Known rows, with every step that occurs:
gifed, kimu, gipegaf: [  6  14 -15  -1 -39  16  10 -13   3   3 -12  -2  -2  -4  -1   6 -20  -1
  10 -11   0 -16   6  -3  37   3 -13  15  -6  14   5   2   3   8  -7  -4
   0  17 -23  21  10  -1  19   8   8  -8   3]
peti, vuvan: [ -6  -6   1   1  10 -14  -5  -3  -9 -15 -11   6   1   3 -23  11   2  -1
  -4  -4  10  19   4   3   7   3   8 -11  -5   9  -7   5   7   5  -2  -4
 -13  -4  -9  17  -7  -1  -2  14   3  11   4]
peti, vuvan, bekibi, gipegaf, tiru, pinoki: [  5  -7 -11 -15  21 -20 -29 -23 -13 -22 -16  13   0  -4 -11  17   0 -28
  -5  -6   5  12  -8  18  18   4   2 -28   9  10  -6  24  -6   5  -3  -4
 -39   1 -24  34   2 -13   5  31   8  14   7]
tiru, gipegaf, bekibi, vuvan: [ -6  13 -37 -10 -17  17 -18 -11  -5   0   0   8   5   1 -11   0   6 -19
  15 -11  -2  13  -4   1  30   4 -28  -6  -5  21  -7  23  13  -6   2  -1
 -26   9   1  15  18   0  12  -7 -10  10  18]
gifed, tiru: [  2  11  -2  -8 -18   3  12   4   0   2  -4   8  -6  -2  17  13  -5  13
   2  -3   6 -21  -3 -12  20   6   6  13  -5   5   8   0 -19   3  -7   1
  -1   5 -12  -4  15  11   7   3  -3  -1   6]
kimu, gifed, peti: [ -9  14  -4   1 -37  13  14 -11   6  -8  -7 -11  -6  -4  -5  -2 -18   2
   3  -4   8  -4   6   8  23   3  -6   8 -11  16  -5  -8   1  -8  10   6
  13   3 -13  11   8   8   4 -18   2 -17   1]
bekibi, vuvan: [  3  -5  -5 -10   1  -3 -11   0  -5  -1   9  12  -4  10  -6 -12  -4 -27
   1   1  -4  20   5  -1   0   5   4 -11   4   1   3  17   8  -1  -2   5
 -20  -8  -1  15   1 -13   2  11  -4   7   6]
nodad, peti, vuvan: [ -8  -8   1   6  15 -23  -1   5  -5 -17 -19   3  -1   6 -37  17  -6   5
 -13   6  12  30   0  10  -4  12  22  -6  -8  10  -9   0  11  10  -1  -1
 -16  -3  -3  29 -19  -3   7  15  11   7  -1]
gifed, peti: [ -9  15  -2  -9 -23   3   8  -8  11   0   1  -1  -8   2  -7  -4  -8   2
   2  -5   0   7  -3   3  16   8   6   9 -12   7  -9  -8   3   5   9   8
   9   5 -13  -4  -6   5  -1  -9  -8  -9  -2]
nodad, peti, vuvan, bekibi, gipegaf, kimu, gifed, tiru, pinoki: [  2  -3 -15  -5  -3 -12 -10 -21 -13 -26 -30   7   1  -3 -27  34 -20 -11
 -11   4  11  13  -7  23  24  10   7 -13   2  20   1  15 -10   7  -5   1
 -37   8 -24  48   4 -13  23  26  18   5   6]
kimu, gipegaf, bekibi: [  4   8 -24  -8 -38  20 -10  -6 -10  -7  -5   2   1  -3   7  -5  -7 -17
  16 -14   2   1  14   5  28   2 -16  14 -12  17   0  10  19  -2   4  -5
 -15   5 -23  28  20   9  22  -5   7  -9  11]
tiru, gipegaf, bekibi, vuvan, peti, nodad: [ -6   8 -27 -10 -13   5 -18  -1  -9   3   4  15   8   2 -25   3   7 -20
   6  -3   2  29  -7   8  18  11 -12 -15  -9  25  -5  32  13   0   6  -1
 -21   5  -8  30   1  -5  13   2  -4   2  21]
kimu, gifed, tiru: [  0  12  -3   1 -35  13  18  -2  -2  -7 -11  -4  -4  -5  15  12 -18   9
   4  -3  14 -25   4  -3  25   1  -7  10  -7  14   9  -2 -13 -10  -3   2
   6   4 -13  11  24  12  10 -10   6 -12   6]
nodad, peti, vuvan, bekibi, gipegaf, tiru, gifed, kimu: [  2  -3 -12  -5  12 -22  -5 -12  -4 -25 -30   5   0  -4 -30  19 -17  -8
 -10   3  10  16 -12  27  28  18   8 -16   0  15 -15  18   3  18  -6  -3
 -28   7 -20  48 -16 -14  15  29  12   9   7]
vuna, tiru, pinoki: [ -1   9 -16 -10   2  12   0  -4  13  11  10  -5   7  -3  -8   7   9   6
   2   0   4 -28 -17 -21  -5  -2 -13   2   7 -20   5  -8 -37  -2  -5   4
   0  20   9 -24  21  -2 -11   7  -1   6  -9]
tiru, gifed: [ -7   8 -16   2  -3  11   7  -5   8   0   1 -10  10  -9 -10  -5   2  11
   1   1   9 -13 -13   4   6   0 -24   2  -1  -6  -8   0 -12  -3   1   6
   8  11   2  -4   9  -1  -7 -12  -8   5   6]
vuvan, bekibi, gipegaf: [ 11 -10  -8  -9  22 -13 -18 -23  -5  -8  -8   8  -2   4  -4   2  -3 -34
  -2   2  -6   1  -9  26  13   6   1 -15  10  -2   0  26  -2   5  -2   8
 -37   0 -16  28 -10 -22  11  30   7   7  -5]
vuvan, peti: [  0 -11  10  -4   0  -7  -3   2  -1   6   8   9   5   1  -7  -2   2  -6
 -10  16   1  12   4  13 -11   6  18 -19   3  -1   5  15   2   6   5   5
   0  -2  -1  14 -10 -12  -1  14   3 -10   3]
nodad, peti: [ -3  -3   0   4   6 -12   2   7   2  -4 -11  -2  -2   3 -18  10  -9   8
  -9   9   5  15  -2   9 -10  10  17   2  -5   2  -5  -2   4   5   0   2
  -6   0   3  15 -15  -2   8   2   7  -2  -5]
gifed, kimu, gipegaf, tiru: [ 12  18 -13  -7 -42  16   6  -7   2  -3 -15  -2  -5 -12  19   5 -26  -2
  13 -12  -2 -19  10  -4  46   2 -10  10  -4  19   5   6   1   8  -6 -11
   5  17 -27  25  17   4  19   4   5 -12  11]
gipegaf, kimu, gifed, tiru: [ 12   9  -7  -1 -46  28   9 -10  -9 -12 -13  -1   5 -13  21  12 -23   4
  10   0  -2 -19   7   6  37  -5 -13   3   4  23  16   7 -11  -1  -2  -5
   1   8 -18  18  33   4  17  -5   3 -14  21]
kimu, gipegaf, tiru, gifed, peti: [  1  22 -21 -13 -40  21  -3  -8   8  -9  -8 -13  -3 -14  14  -6 -19   3
  19 -11   3 -16   9   5  34   6 -13  10 -11  12  -5   6  -4   1   6   1
   6  15 -26  20  26  13   9 -15  -7 -15   8]
vuvan, bekibi: [  3  -7  -4  -6  19 -10  -9 -10  -2  -1  -5   6   0   5  -5  -4   3 -20
   0   6   4  -3  -7  16   3   3   2 -16   8  -2  -1  15   3   1   1   7
 -17  -4  -7  11  -5 -12   9  23   7   7  -7]

Rows:
[ 10  10 -22 -14 -52  16  -1 -11  -7   1  -6  15   0  -1  -2  -5 -18 -28
   7  -8   0   6  11   7  46   8 -13   4  -6  25   5  22  16   9  -2  -4
 -13  11 -29  42  10 -10  25  16  10 -10  18]
gifed, kimu, gipegaf, bekibi, vuvan, peti
[  3  11 -10  -9  -8   9  -1   5   5  -9  -4  -6   3 -17  20  -5  -6   9
   7  -2   3 -16  -5   3  18   0 -14  -6   5   4  -8   7 -12   1   1  -9
  14   8  -5   1  18   9  -6 -13 -11  -4  16]
gipegaf, tiru, gifed
[ -1 -14  -4   0  28 -32 -13  -9 -10 -23 -24   8  -3   9 -39  19  -9 -15
 -14   7   8  33  -5  27   5  17  23 -15  -2   8 -11  16  11  13  -3   5
 -39  -4 -12  46 -26 -17  14  34  15  11  -4]
nodad, peti, vuvan, bekibi, gipegaf
[  6   6  -9 -16   8 -14 -15 -15   0 -14 -11   8  -3  -7  -4   0 -12 -25
   0  -1  -1   4 -18  29  27  14   0 -16   3   8 -12  28  -8  12   4   4
 -20   5 -34  35 -14 -11   9  20  -1  -3   6]
vuvan, bekibi, gipegaf, tiru, gifed, peti, nodad
[ -3  13 -22  -9 -44  19   3  -8  -7  -4  -6   5   1  -2   4  10 -13 -10
   8  -1  12 -11   4   4  37   7 -15  -4  -9  29   7  22  -4 -12   1   5
 -12   7 -13  29  31   4  18  -6   2 -10  21]
kimu, gifed, tiru, gipegaf, bekibi, vuvan, peti
[ 18  -1  -2 -11  -1  -6 -16  -9  -5 -15  -7   3  -7 -10  24   6 -13 -16
   3  -7 -16  -3   1  12  22   5   2  -7   6   9   0  18  -6   9  -4  -8
 -19   5 -14  26   4  -5   2   8  -2  -5  13]
bekibi, gipegaf, tiru
[ 12   2  -8  -5 -28   9  -8 -31 -10 -26 -17   1   1 -10  -6  13 -24 -20
   2  -8 -11  12   6  26  45   6  -8  -2   3  26   1  17   0   9   1  -2
 -25   8 -28  45   7 -11  12   7   3  -8  18]
bekibi, gipegaf, kimu, gifed, peti, vuvan
[  4 -13  -2  -5  26 -31 -16  -3 -10 -26 -27   8  -5   3 -22  18 -13 -15
 -11   6   7  29  -1  25   9  17  26 -19   0  13 -11  19  10  15  -3  -3
 -36  -3 -17  48 -20 -13  14  32  14   8   3]
nodad, peti, vuvan, bekibi, gipegaf, tiru
[  2  17 -25  -3 -19  24  20  -6  20   6  -1 -13  10  -5 -14  -2  -7  11
  11  -3  11 -42 -15 -11  30   7 -24  17  -3 -11   1  -1 -27   8  -7   8
   6  29  -4  -2  20  -4   1  11  -3   0   1]
vuna, tiru, gifed, kimu, gipegaf
[  3 -14  -4  -5  27 -25 -21 -21 -14 -21 -17  12   0   7 -27  12   1 -29
  -6  -2   7  19  -3  24  16   9   8 -22   4   9  -7  24   7   9  -4   4
 -43  -5 -21  40 -14 -18   7  39  10  17   1]
peti, vuvan, bekibi, gipegaf
[ 11   1  -6  -8  -9  -4 -14 -27 -10 -19 -16   8   0  -5 -13   6 -21 -32
   3   0  -6  10  -9  37  33   9  -2 -14   7  19   1  28  -1  10   4   5
 -27   3 -38  48 -11 -18  21  24   9  -9   6]
vuvan, bekibi, gipegaf, kimu, gifed, peti, nodad
[ -3 -11  -1  -4  25 -22 -13 -11 -11 -17 -14  11   1   7 -27   8   6 -17
  -4   2  14  18   0  15   9   5   9 -22   2   7  -7  16  11   5  -1   2
 -28  -8 -15  24 -10 -10   6  31   8  16   0]
peti, vuvan, bekibi
[  6  18 -13  -9 -22  13   8   1   7  -6 -10  -4   2 -20  19  -1 -13  12
   6  -5   2 -23  -8   0  35   1 -22  -3   3  10  -8   6 -12   6  -4 -13
  18  14 -11   3  17   6  -1  -8  -9  -6  20]
gipegaf, tiru, gifed, kimu
[ -4  18 -20   1 -20  17  18 -12  12   3  -6  -6   9 -12 -13   0  -7  13
  -1  -3   7 -22 -17   2  28   1 -31   7  -1   3  -7  -2 -10   4  -5   2
  14  18  -6  -1   8  -4  -1  -5  -5   1  10]
tiru, gifed, kimu
[  9 -14  -6  -7  19 -16 -23 -25 -18 -24 -19  13   4   1 -20  13  -5 -29
  -3  -1   0  21  -1  28  26   7   5 -25  11  16  -2  28   8  13  -4   0
 -45  -3 -25  44  -8 -22  12  40  10  15   8]
peti, vuvan, bekibi, gipegaf, kimu
[  5   5 -28 -15 -37  18 -17  -4 -13  -7  -1   9  -2   4   2 -11  -9 -34
  18 -13   0  15  18   5  27   6 -15   9  -8  18   2  22  23  -5   4  -1
 -26  -1 -24  37  21   2  22   0   4  -4  15]
kimu, gipegaf, bekibi, vuvan
[  9  23 -21 -12 -46  20   0 -13   4   2 -12  -3  -2 -16  18  13 -22  -1
  11 -15  -1 -24   4  -9  41  -1 -19   8  -1  16   6   2 -10   5  -7 -12
   6  23 -28  17  27   5  17   2   6 -11   8]
gifed, kimu, gipegaf, tiru, pinoki
[ -3  15 -16  -7 -41  12   5   0 -10  -6  -6   9   2  -4  -6  13 -14  -7
   5  -2  16   0   0   4  33  10  -9  -5 -12  31   6  25  -5  -8   1   1
  -7   5 -22  37  18   7  20  -4   4 -13  21]
kimu, gifed, tiru, gipegaf, bekibi, vuvan, peti, nodad
[  7  18 -24  -7 -51  21   6 -12  -3  -2 -14   4   0  -7   5   3 -18 -10
  11 -16   1 -10   6   0  53   4 -23  19 -10  23   1   6  14   7  -5  -9
  -4  15 -29  27  15   3  25   3  10  -9  15]
gifed, kimu, gipegaf, bekibi
[ -3  22 -32 -16 -31  17  -1  -4  -4   2  -4  13  -3   0   8  13  -1  -2
  14 -12   4  -8  -7 -12  43   9 -16   9 -10  22   3  18  -6  -2  -5   2
 -21  12 -10   6  30  10  17  -4 -12   7  19]
gifed, tiru, gipegaf, bekibi, vuvan
[-13  11  -2   1 -32   4  11 -14   0 -19 -13  -7  -5  -1 -20   5 -16   0
   0  -6  15   6   9   9  27   6  -2   2 -13  22  -8  -5   6  -6   9   4
   4   0 -18  20   3   8   4 -10   4 -10   4]
kimu, gifed, peti, vuvan
[ -6 -12  -1   1  26 -29  -7  -1  -7 -19 -22   5  -1   9 -39  15  -5  -6
 -12   9  16  29  -3  19  -2  14  23 -15  -3   8 -11   9  14  10  -1   4
 -27  -6  -8  35 -23 -11  14  28  14  11  -6]
nodad, peti, vuvan, bekibi
